What can hang from each mark:
radetep: madasup
todeleb: kebol
robi: kebol kopak
bifo: kebol kopak
vamon: kebol madasup
kopak: bifo robi todeleb
kebol: bifo radetep robi todeleb vamon

Known rows, with every way that one mark hangs from another:
(kebol radetep vamon): [-13.7 -29.7  -1.8   6.1  -0.6  24.0  -0.3  -5.7 -16.6 -26.8   0.4  14.1
   3.8 -27.3 -16.1   6.2  -9.1  11.3   4.6  10.3 -27.7   6.1]
(kopak bifo todeleb): [ 10.2  -8.3  -7.9  -4.7  26.5   4.1  -0.7   6.9  20.7   7.3 -15.2   1.7
  -2.9  -4.7   9.9   4.5 -23.4 -20.3   0.0   8.6  11.5 -11.1]
(kopak bifo): [-1.8  5.3 -2.0  0.4 19.0 13.5 -4.0 -1.6  9.8  0.7 -5.6  6.3 -4.8  1.4
 14.8  0.4 -9.1 -4.5 -2.3  6.8 19.8 -9.6]
(kebol (bifo kopak) radetep robi todeleb (vamon madasup)): [ -3.8 -46.1   5.4  12.0  22.6  41.0   3.7 -18.5  -2.2 -28.7  -2.8  22.5
 -27.9 -41.1  -5.1  27.1   2.5  -3.9 -13.7  44.0 -54.1  12.1]
(kopak (robi (kebol vamon)) todeleb): [ 16.6 -39.7   7.9   0.9  15.6  -0.3  12.3  11.4  14.1  12.2 -27.9 -16.3
  10.9  -9.6  -5.3  18.6 -20.8  -9.5  14.5   6.4 -19.0  -1.7]
(todeleb (kebol bifo)): [ -1.5  -6.9  20.8  25.4  27.1  -5.4 -10.9  -7.2   0.9   9.0 -12.3   5.2
 -15.4   3.4  11.5  14.7  -5.1 -15.7  -7.7  10.0  10.6 -11.1]
(kebol bifo radetep vamon): [-10.7 -39.2   9.4  15.3  15.6  27.6  -0.8  -5.7  -7.6 -20.6   0.9  19.0
  -6.0 -29.1 -10.8   7.8   2.0  10.7  -9.4  20.2 -16.6  -3.7]
(vamon (kebol todeleb) madasup): [  3.0 -14.5  -9.2  22.6   3.4  17.0  12.6 -17.5 -19.4  10.0  -1.6   8.4
 -19.0 -17.6  17.2   2.8  12.4 -18.6   8.2  -7.8 -26.6  20.6]
(bifo kebol): [-10.2  -3.7   6.4   7.4  13.9  -3.0   0.1  -3.1   6.1  -8.7  -1.5  -3.2
  -9.9   6.7  -2.8   3.3 -13.0  -2.9  -4.0   3.9  -5.7  -7.8]
(vamon (kebol (bifo kopak) radetep robi todeleb)): [ 14.9 -21.1  18.4  30.1  38.0  18.8  -1.5 -35.2  17.2   7.5 -17.8  14.3
 -21.3 -18.1  12.6  33.7  12.0 -24.4 -20.7  33.3 -37.6  20.0]
(kebol bifo robi todeleb): [  4.4 -22.9  12.2  18.7  20.9   9.6   6.4  -0.7  11.6   9.7 -18.2  -5.5
 -24.3   0.6  10.2   8.1  22.7 -18.7 -12.3  29.7 -23.8   6.9]
(vamon madasup): [ -3.6  -5.9  -9.4  -2.7  -2.8   7.1   3.0  -0.8 -13.8  -5.3  11.1   6.5
  -6.7 -15.1  -3.1   1.2  -0.8   7.3   3.4  -3.5  -3.6   1.2]
(bifo (kebol radetep todeleb (vamon madasup)) (kopak robi)): [ -6.2 -37.1 -13.5   0.2  24.5  30.6   5.6 -22.2  -2.0 -42.7  11.0  15.5
 -19.5 -38.7 -13.0  31.5 -41.6  -0.1  -1.1  23.5 -61.2   8.8]
(radetep madasup): [  0.1  11.6   1.9  -2.4  -7.7  12.6   3.7   7.4  -9.8 -16.4   2.3  -2.5
  -7.8 -12.0  -6.6 -11.3   1.6   9.4 -11.3  -9.1  -5.0   4.7]
(kopak bifo (todeleb kebol)): [  6.2  -4.9   2.0  12.5  37.8  -5.3 -10.8  -0.5  14.7  11.8 -29.5   1.1
  -6.6   1.7  17.1  16.1 -39.5 -34.2   6.1   9.3  10.5 -12.5]
(kebol (robi kopak) todeleb): [ -2.9 -11.5  10.4  11.0   4.8  -2.6   4.2  -1.7  19.7  23.0 -31.4 -15.9
  -1.5  17.4   7.6  23.7  20.3 -18.2  -2.6  21.3 -21.6   8.5]
(vamon (kebol todeleb)): [  8.2  -7.9   1.3  25.9   5.2   9.5   9.9 -17.0  -4.4  15.2 -11.7   1.5
 -13.5  -2.5  19.4   1.6  12.2 -26.0   6.0  -4.2 -22.0  18.5]
(kebol bifo radetep robi todeleb): [ -2.8 -35.2   5.8  19.1  28.3  15.9   1.7  -9.4   4.4  -2.1 -13.2   3.3
 -20.2 -15.7  -1.4  17.9  16.4 -10.9  -9.8  35.7 -36.4  14.9]
(kebol radetep robi vamon): [ -8.8 -31.0   8.2  11.2   1.2  25.6   0.9  -5.3 -11.5 -21.4 -14.3   7.5
   3.6 -24.1 -20.3  13.6  -0.2  10.3   0.2  25.0 -41.9  11.4]
(bifo (kebol radetep robi vamon) kopak): [ -9.9 -23.2  17.6   8.2  20.0  21.3  -4.5 -19.4  11.4 -37.1 -11.6  12.1
  -6.6 -17.0 -19.4  27.5 -25.5   3.3 -13.1  36.5 -45.9   0.4]
(todeleb (kebol (robi (kopak bifo)) (vamon madasup))): [-17.1 -16.9  23.4  26.0  19.9  23.4  -8.3  -6.6   1.4   8.5 -39.2   5.6
  -2.6  -4.0  12.8  34.2 -11.3  -8.3   1.9  23.8  -0.7 -15.6]
(kopak robi (todeleb kebol)): [ 21.2  -6.8   1.2   7.8  26.5 -22.5  -3.2   1.2   9.9  17.1 -24.1 -11.5
   5.6  -3.2  -0.9  27.7 -41.4 -25.0   7.7   1.7 -14.9  -1.9]
(vamon (kebol bifo radetep (robi kopak) todeleb) madasup): [ -4.6 -38.6  15.6  40.8  29.9  17.3   4.6 -23.7   0.9  26.2 -22.7   7.4
 -13.6 -20.2  10.3  40.0  30.6 -13.2 -13.3  24.1 -28.3  14.8]

Rows:
[-17.9 -32.1  22.4  23.2   8.4  12.9   9.4  -2.8  18.8  -1.1 -37.3 -12.8
  -9.4  12.9   0.7  21.6   5.9 -16.5  -3.4  29.7 -41.7  -2.0] => (bifo (kebol (robi kopak) todeleb vamon))
[-17.4 -53.6   7.6  13.2  20.5   9.3   4.9  -0.5   6.9 -10.1 -26.6  -1.3
   2.9 -23.7 -26.9  38.7 -20.6  -0.5  -3.0  27.7 -47.7  -5.1] => (bifo (kebol radetep (robi (kopak todeleb)) (vamon madasup)))
[ 33.1   1.4  -5.1 -19.7  20.7 -13.6   0.3  -2.4  33.9   7.5  -5.5  -3.7
   7.8  -8.8  -3.8  26.9 -35.9 -14.8  -8.2   9.0 -13.7  -2.1] => (bifo (kopak robi todeleb))
[-20.3 -59.1  -7.0  13.4   7.0  32.7   8.9  -8.1 -25.3 -19.5  -6.8   6.5
 -15.1 -32.2  -4.3  12.8   0.8   0.0  23.0  14.1 -41.6  18.6] => (robi (kebol radetep todeleb (vamon madasup)))
[  4.4 -10.0  27.6  22.0  41.9   0.1 -21.3 -26.3  15.0  -4.0 -19.2  12.8
 -12.5 -10.6  -0.5  44.4 -15.3 -12.3 -18.6  37.9 -15.5  -2.0] => (todeleb (kebol (bifo kopak) radetep robi))
[-18.1 -20.6  14.4  10.2  34.3   4.1 -13.6  -7.7  24.0  20.2 -27.4  -3.9
  11.7   7.1  12.7  36.4  -4.3   3.3   3.6  16.5  31.9 -12.1] => (robi (kebol radetep) (kopak bifo))
[  7.2 -15.6   1.3  27.2   5.9  17.6  14.0 -16.8 -15.3  14.3 -17.2   1.3
 -19.6 -14.1  12.9  10.2  20.2 -20.1   5.4   6.6 -42.2  25.0] => (vamon (kebol robi todeleb) madasup)
[ -6.3 -23.5   4.0   6.7  -8.0  26.5  10.0   2.2 -18.2 -14.6  -8.6   5.8
  -6.1 -23.1 -11.2   4.2   6.1   9.7   1.8  14.4 -34.0   5.1] => (kebol robi (vamon madasup))
[-12.2 -12.3  23.1  25.7  21.1 -12.3 -17.7 -14.3   5.0  15.8 -36.5  -4.9
  11.5   4.9  -6.0  48.2  -8.2  -6.8   0.1  22.2 -13.0   2.0] => (todeleb (kebol radetep (robi kopak)))
[-13.6 -33.9   7.5  13.1  -6.2  24.6  11.9  -0.3  -2.8   3.5 -24.1  -3.8
  -7.6  -9.7   1.2  20.1  17.5  -6.4   3.5  22.0 -41.6   8.3] => (kebol (robi kopak) todeleb (vamon madasup))
[ -9.2 -44.4   1.4   6.4  26.6  27.4   0.4   2.0   9.8  -0.2 -30.4   8.0
   6.9 -31.0  -8.5  36.0 -18.6  -2.3  -0.8  32.2 -21.6  -6.2] => (kebol radetep (robi (kopak bifo todeleb)) (vamon madasup))
[  3.4  -7.2   2.3  -1.0  26.2  -5.0  -4.5   7.6  37.2  26.3 -27.1  -5.3
   8.7   9.2  14.3  22.4 -16.0 -19.4  -4.3  11.1  23.9 -19.8] => (robi (kopak bifo todeleb))
[-19.0 -28.4  -9.0  12.8  23.5   8.7   0.2 -13.8  -2.5 -22.8  -0.9   1.2
 -18.8  -7.9  -6.4  11.0 -15.0 -11.2   3.9  15.9 -36.8  11.6] => (bifo (kebol radetep todeleb))
[-16.2 -45.6   0.6  13.2  12.2  35.5   1.7  -6.6 -23.0 -25.3  12.0  24.8
 -12.0 -44.1 -13.6   8.7   1.3  17.2  -7.0  16.8 -20.9  -2.0] => (kebol bifo radetep (vamon madasup))
[-16.3 -40.4  -1.3   9.8  19.0  34.6   3.8 -22.5  -3.3 -43.5  -5.0  14.9
 -27.2 -31.5 -13.4  28.0 -20.5  -5.2  -2.4  37.8 -70.6  13.8] => (bifo (kebol radetep robi todeleb (vamon madasup)) kopak)
[  4.3 -29.8  17.1   7.3   2.8  -0.5   7.3  11.7  22.8  16.3 -40.4 -11.6
  14.4   0.3  -8.8  24.8  -0.3 -12.8  -3.2  21.5 -24.5  -6.1] => (kebol (robi (kopak todeleb)) vamon)
[ 22.4 -29.1  10.6  17.8  40.7   9.4  -0.8 -25.2  13.4  11.2 -13.5  17.9
 -11.8 -38.2  -2.6  40.0  -5.9 -17.3 -20.9  26.0 -29.8   8.7] => (vamon (kebol (bifo (kopak todeleb)) radetep robi) madasup)
[ 37.1 -20.2   8.2  11.3  48.0  -2.1  -2.0 -23.9  29.6  16.4  -8.5  13.5
   2.0 -29.4   2.3  42.4 -25.1 -18.3 -21.9  15.2 -18.0   3.2] => (vamon (kebol (bifo (kopak robi todeleb)) radetep))
[  7.2 -41.1  17.6  30.6  36.3   0.3   2.1 -14.1  13.0  35.7 -28.9   5.4
   2.2 -24.1  -2.2  45.7  10.9 -12.4 -16.7  20.5 -18.3   2.5] => (vamon (kebol bifo radetep (robi (kopak todeleb))) madasup)
[-11.1 -37.8   2.0  17.4  10.6  46.6   8.6  -0.8 -18.6 -38.1  -0.8  14.3
 -27.1 -39.6  -9.7  -4.5   7.2   2.3 -14.8  18.2 -41.3  13.9] => (kebol bifo (radetep madasup) todeleb vamon)
[ -1.5 -40.3  24.8  15.2  19.5  22.2   4.3  10.3  13.1  -5.5 -33.1  -2.2
   1.3 -28.3 -22.8  26.2   2.8   1.9 -28.0  29.7 -30.3  -2.6] => (kebol bifo (radetep madasup) (robi (kopak todeleb)) vamon)
[-12.1 -70.0  15.8  15.2  28.2   9.6   2.7   2.6   9.4  13.4 -24.4   1.9
   3.5 -24.2  -7.6  38.9  -0.5  -0.5  -0.2  21.6  -4.5 -13.2] => (robi (kebol bifo radetep (vamon madasup)) (kopak todeleb))
